Every row comes from one small tree of marks. The marks that hang from a mark follow it in brackets, in alphabetical order. Every link used is in the known rows. Which tree was each row made from?
In the rows, zero is written as 128.
Known rows:
rogi(bitupaf(bapu) vazuf(nolar(fiva))): [134 130  87 154 115 175 130 118 143  87 180 129  91 129 138  90 162 107]
zako(bapu(nolar)): [156 115 123 138 108 152 168 123 128  98 154 137 123 117 123 129 129 138]
fiva(nolar(bitupaf zusozan(rogi))): [141 155 131 136 133 218 143  87 129  68 152 135 119  71 143 121 100  94]
nolar(bitupaf(bapu rogi(vazuf)) fiva zusozan): [ 91 164 111 151 145 184 123 119 132  67 140 134  99  99 165 113 120  90]
rogi(bitupaf vazuf(nolar(fiva))): [150 143  95 149 104 201 126 109 135 107 173 122 101 112 135 102 143 109]
vazuf(nolar): [145 119 108 136 114 162 120 116 135 118 167 129 115 119 116 125 130 121]
rogi(bitupaf(bapu(nolar)) vazuf): [138 130  99 153 113 136 158 125 139  85 177 138  93 141 147 100 188 109]
bapu(nolar(bitupaf(rogi(vazuf)) fiva)): [126 155 121 156 122 184 133 108 132  81 147 134 119  76 152 126 134 105]
zako(bapu): [140 121 128 127 117 145 140 135 124 118 129 129 125 137 116 128 116 147]
fiva(nolar): [158 121 120 130 115 153 138 103 131 121 148 131 128 117 132 116 126 121]
bitupaf(bapu rogi(vazuf(nolar(fiva zusozan)))): [113 139  82 155 129 187 117 113 146  78 171 137  93  97 136 113 142  91]
vazuf(nolar(bitupaf zusozan)): [138 152 109 140 119 226 136 103 124  85 188 128  93  99 149 122  87  90]
bapu(nolar(fiva zusozan(rogi))): [126 142 128 143 140 179 168  96 139  64 136 139 132  48 141 130 120  99]
bapu(nolar(bitupaf fiva)): [134 141 134 146 127 175 162 103 127  77 149 132 126  80 162 119 106 107]
zusozan(rogi(bitupaf(bapu) vazuf(nolar(fiva)))): [125 132  96 155 128 177 118 115 152  67 163 135 104 103 115  98 179 112]
rogi(bitupaf): [132 141 122 132 121 144 129 129 124 120 151 127 113 138 135 123 140 125]

Which tree is each row?
[133 151 136 146 132 227 178  98 127  34 146 139 122  50 145 127  88 108] => zako(bapu(nolar(bitupaf fiva zusozan(rogi))))
[131 156 127 146 129 207 178  94 123  64 161 133 112  67 179 119  84  85] => bapu(nolar(bitupaf fiva zusozan))
[103 129 107 144 134 111 102 141 141 111 132 137 112 141 121 123 177 124] => bitupaf(bapu rogi(vazuf))
[119 160 108 148 130 233 116 101 129  71 178 132 101  68 148 133  87  90] => vazuf(nolar(bitupaf(rogi) fiva zusozan))
[116 127 118 145 146 142 165 113 145  54 154 148 115  87 133 124 155 100] => bitupaf(bapu(nolar(zusozan(rogi))))
[136 160 118 139 125 213 126  95 123  84 171 136 106  88 153 131  98  93] => fiva(nolar(bitupaf(rogi) zusozan))
[127 166 127 153 133 221 165  91 134  50 140 135 119  46 160 116 115  84] => bapu(nolar(bitupaf fiva zusozan(rogi(vazuf))))
[137 125 121 140 130 158 142 107 133  81 164 137 110 129 151 101 126 109] => fiva(nolar(bitupaf(bapu)))
[115 160 127 136 143 188 140 110 130  76 133 130 119  76 141 125 119 105] => nolar(fiva zusozan(rogi(bitupaf)))
[150 153 122 135 120 216 153  89 120  87 169 130 107  97 165 113  84  89] => fiva(nolar(bitupaf zusozan))
[148 158  88 149 105 231 141 100 131  93 185 123  88  98 152 103 120  87] => rogi(bitupaf vazuf(nolar(fiva zusozan)))
[147 156 112 152 113 223 177 104 132  52 156 136 108  70 138 114 134 109] => zako(bapu(nolar(fiva zusozan(rogi(bitupaf vazuf)))))
[115 158 124 143 125 168  98 128 126 112 136 129 114 117 135 132 137 118] => nolar(bitupaf(rogi(vazuf)))
[134 164 114 156 113 233 160 106 124  57 160 137 103  72 158 126 100 101] => zako(bapu(nolar(bitupaf(rogi(vazuf)) fiva zusozan)))
[139 146  99 147 126 189 145 101 142  65 168 139  96 110 138  95 167  93] => fiva(nolar(zusozan(rogi(bitupaf(bapu) vazuf))))
[123 156 122 145 138 238 132  92 134  55 159 132 114  51 137 123  90  91] => vazuf(nolar(bitupaf fiva zusozan(rogi)))
[125 155 102 150 126 198 127 103 133  71 173 140  90 111 158 108 133  85] => fiva(nolar(bitupaf(bapu rogi(vazuf)) zusozan))
[117 138  95 154 127 147 146 121 142  77 169 146  95 109 145 123 167  93] => bitupaf(bapu(nolar(zusozan)) rogi(vazuf))
[103 148 101 153 142 206 119 109 137  51 184 139  91  86 149 122 108  88] => vazuf(nolar(bitupaf(bapu rogi) fiva zusozan))
